Each row was made from one path, in order. Every step used is in the known rows, and no mark comes twice. Write each row's path.
Known rows:
vuno > sapi > bugug > ratat > guda: [  3  20   3 -16  -9 -22  17   1  13   4   4  -8  12   6  26 -16 -13 -12
  25  -2  -2 -10   6  -1  33  17 -13 -23]
turepon > felud > guda > ratat > bugug: [-29  14   1 -11  -9 -25  18 -22  -3  19  11  -2 -26  34   4   7  20  15
  -9  -8   9  18 -27   0   8   4 -11  -7]
nirabek > turepon > felud > guda > ratat: [-30  18  -5  -4   4 -29  18  -2 -12   9   7   9 -18  25  -3   7  -1  22
   5  -5   3  25 -25  -8  10  -2  -7  -2]
fedu > gomes > zafig > kugiz > nirabek > turepon > felud > guda > ratat: [-21  27 -11 -15  15 -27   7  -7   1  20  15  -4 -39  64  34  18   5  27
   3  -6  -2  29 -31 -10   3   3 -27 -11]
felud > turepon > nirabek > kugiz > zafig: [-40  13 -17  41   3  -4  29  11   5   6  26   3 -14  21  -2  22 -14  24
  17  -1  11  39  -3  -2   1   6   3  -2]
sapi > vuno: [ -4  -4  -5   8  -6   5   7  -6   1  -1  -9 -16   7  12  16   7   0  -2
   1   1  10   7  -3  -3  -7  -5  -4   3]
guda > felud > turepon > nirabek > kugiz > zafig > fedu: [-47   6  -1  33   1  10  24  -4  -8   8  21   8 -23  61  10  13 -10  22
   9  -5  15  49 -30  -5  16   8  23 -14]
ratat > bugug: [ -9   3   2   4   3   0   0  -3   4   6  -2  -8  -6   8   8   6   7   3
  -5 -11  10  -8   1  10  -3  10  -9  -4]
bugug > ratat: [  2  -1   0 -25  -2 -13   9  11  -4   4  10   5  14   5   4  -1   5 -10
  16   0   2   0   9  -3   1  -1   3  -6]
bugug > ratat > guda: [  7   3   2  -2 -13 -13   5   6  -3  11   9  -6  10   0  13  -2  -8  -5
  11  -5  -2  -2  10   4  20  12  -1  -2]
zafig > kugiz > nirabek > turepon > felud: [ -6  21  -8   3  -1  -5   1   4  -1   4   6  -5 -33  56   9  20  -8   4
  22 -19   1  17 -26   0  18   9 -11 -11]
sapi > bugug > ratat > guda > felud > turepon > nirabek: [-11  -5  -7   8 -33 -11  26  -1  12  10  18 -21   6  53  20  14  -6  20
  18 -16   6  21 -17  -2  36  11  16 -14]
gomes > fedu: [  3   4  -2   3   1  -8  -3  -3   3 -19 -12   1   8  -5  20  31  -2  -4
  -1  -2  -1  -5  -3  -1  -8   3   1  10]
turepon > nirabek > kugiz > zafig: [-28  11  -8  30   2   2  16 -13   7   5  22   0 -14  18   4   7 -14  14
   8   7  10  29  -5   0   2  10  -1  -8]
guda > ratat > bugug: [-13   4   4 -11  -3 -13  10  -2   3  10   3  -9  -5  27   8   3  16  17
 -10 -11  10   0  -2   8   4   6 -15 -16]
vuno > sapi > bugug > ratat > guda > felud > turepon: [-13  24  -3 -10  -8 -16  22  10   8   6   9  -6  10  30  22 -11  -9   3
  28 -11   0  14 -10  -2  41  11   1 -21]
vuno > sapi > bugug: [ -4  18   0 -13   5  -9  10  -5  16  -7  -7  -1   1   6  12 -13  -4  -8
  15   4   0  -9  -5  -4  14   4 -12 -20]
vuno > sapi > bugug > ratat > guda > felud > turepon > nirabek > kugiz: [-17  30 -13  15  -6 -19  35  -1  14   5  20 -13  10  47  20  -3 -26  16
  33 -20   4  18 -16  -2  42  25   5 -15]
gomes > zafig > kugiz > nirabek > turepon: [-11  24  -9   6  24 -14   1   4  -3   3  -5  -9 -20  36  31  10  -7   5
  13 -13   2   3   1   3  -7  -4 -25 -12]
nirabek > turepon > felud > guda > ratat > bugug: [-39  22  -4   1   6 -29  19  -6  -8  15   6   1 -23  33   3  11   6  25
  -1 -17  14  16 -23   2   6   8 -16  -5]
turepon > nirabek > kugiz: [ -4   5 -10  26   1  -4  13  -9   5   0  12  -6   1  17  -2   7 -17  13
   6  -7   4   4  -7  -1   1  14   4   7]
kugiz > nirabek > turepon > felud > guda > ratat: [-17  21  -4   1 -16 -22  16  -6  -5  20  15  10 -26  54  -1  10   2  31
   8 -14   5  39 -36  -4  13  -6  -8  -8]
turepon > nirabek: [  1  -9  -3   9 -14   0   6 -12  12  -1   8  -3  -1  16  -2   4   1  11
   3   0  -3  12  -6  -3   7   7   8   1]
felud > guda: [-11   6  -5   8   2 -13   8  -8 -11  14   2   4  -4  -4  -3  -1   0   3
  -8   4   3   8 -11  -5  -8  -6   5   8]
gomes > zafig > kugiz: [-14  14  -6  -9  28 -16   2 -10  -6  -4  -6 -13 -14   9  28   2   4 -16
   1   5  -5 -10   7  -3  -9  -6 -20  -8]
kugiz > zafig: [-24   6   1   5   2   6   4  -2   1   6  10   6 -14   2   6   2   4   1
   2  15   7  26   2   0   1  -3  -6 -17]

Which path is each row?
[-36  -2  -1  27   4  22  13   6   3  14  29   7 -23  62  18  21 -11  31
   4  -1  13  50 -33  -7  12  21  24 -10]	guda > felud > turepon > nirabek > kugiz > zafig > fedu > gomes
[ -7  21  -9  -9  19  -1 -11   1  14   1   9  -7 -35  49  36  22  -3  10
  16  -9  -4  13 -15  -3   3  13 -27  -4]	fedu > gomes > zafig > kugiz > nirabek > turepon > felud
[  1   5   6  19 -10  12 -11 -20  -3   9   3 -12  -6  18  10 -11  -9  10
 -12  -8  -3  14 -15   6  27  12   6  -1]	ratat > guda > felud
[  4   0   3  -5 -19 -19  13   2   6   8   4 -20  10  13  26   5 -10  -8
  12  -5   7 -14   4   3  21   9  -7 -17]	sapi > bugug > ratat > guda
[ 10   9  -5   1  -7  -2   1  -1  -1  15   4 -12 -18  45  10  12   3  -1
   5 -10   0   8 -17   1   7   1  -5 -17]	zafig > kugiz > nirabek
[-17 -11  15  -3   2  19  -6   7   3  12  11  12 -20  23  24   8   2   2
  -4  17   8  21 -11  -5   3  13   6 -18]	kugiz > zafig > fedu > gomes
[-21  11  -1 -14 -12 -25  17 -20  -7  13  13   6 -20  27  -4   1  14  11
  -5   5  -2  26 -28 -11  11  -6  -1  -5]	turepon > felud > guda > ratat
[ -3  14  -2   8 -11   2  -1   3   8   1   8   7 -23  39   2  12  -7  15
  22 -18   3  23 -21   3  14   5  -7  -1]	kugiz > nirabek > turepon > felud
[  0  16  -9  12   8  -6   2  16  -6  12  -1  -8 -16  44  10  15 -11   9
  13 -20   4   7 -13   4   6   5 -11 -13]	zafig > kugiz > nirabek > turepon
[-23   9   1  -2  -1 -25  18 -11  -8  24   4  -5 -10  23   4   3  16  20
 -18  -8  13   8 -14   4  -4   0  -9 -10]	felud > guda > ratat > bugug
[ -1   0  -1 -11  18   4 -12  -3  15  -4   3  -2  -2  -7  28   2   5   6
  -6  11  -5  -4  12  -2 -15   4 -15   6]	fedu > gomes > zafig
[-44  15 -14  35   2  10  22  -3   0   8  28   1 -17  43  -1  14 -10  30
  11  -3  11  54 -19  -2  10   5  12  -7]	guda > felud > turepon > nirabek > kugiz > zafig
[-26  24  -1   5 -13 -23  17  -8  -1  26  12   2 -31  62   5  15   9  35
   3 -26  16  31 -35   6  10   5 -17 -11]	kugiz > nirabek > turepon > felud > guda > ratat > bugug
[ -2  16  -1 -39   2 -22  20   7  12  -3   2   4  17  11  17 -15   1 -18
  31   5   2 -10   3  -6  15   3 -11 -28]	vuno > sapi > bugug > ratat
[-38  18 -13  33  -9  -4  28   1  -1  19  39  -4  -6  43  13  11 -18  25
  22  -9   9  52  -9   2  30  17  12 -10]	bugug > ratat > guda > felud > turepon > nirabek > kugiz > zafig
[ -1  17 -10   0  26  -3 -11  13   9   8   3  -9 -19  37  37  17  -8  15
   8  -9   0   3  -2   0 -10   9 -25  -6]	fedu > gomes > zafig > kugiz > nirabek > turepon
[-22   3   9  12  17  15   0   8  -4  12  14   7 -18  22  23  11 -16   4
  -1   9  15  14 -11  -2  -4  20   1 -13]	nirabek > kugiz > zafig > fedu > gomes
[-39  19 -11  59  -8   8  19  -9   3  16  29  -9 -22  37   8  13 -23  34
   5  -9   8  53 -17   4  29  17   9  -3]	ratat > guda > felud > turepon > nirabek > kugiz > zafig
[ -4   7  -8 -15  30  -3 -10  -2   6   1   1 -14 -13   9  35  10   4  -5
  -4   9  -7 -10   5  -5 -11   8 -19  -3]	fedu > gomes > zafig > kugiz
[-13   0  15  -7  13  -8   2 -12  -7  -8 -11   5  -9  12  32  -6   4 -13
  -1   6   1  -8   2  -3  -8  -6  -5  -6]	gomes > zafig > fedu
[ -9  -5 -12  19 -13  -4  20  12  11   0  12   1  -1  18  -6  19   0  21
  12  -8  -2  21  -4  -5   7   3  12   7]	felud > turepon > nirabek
[-16   4  -7   5   0   7   6   9  -5   2   7   2  -3  23  -4   6   3  16
   2 -10   2  24 -14  -2   8  -6  13   2]	guda > felud > turepon
[-39   9   1  32 -12  -3  31   2 -11  20  31   2 -13  62  24  11 -19  16
  21  -9  12  48 -20  -1  34  18  23 -17]	bugug > ratat > guda > felud > turepon > nirabek > kugiz > zafig > fedu
[-20   8 -16  30   1   4  20  -2   0   2  18  -6  -3  40  -6  13 -13  28
   9 -17   5  29 -21  -2  10   8  19   9]	guda > felud > turepon > nirabek > kugiz
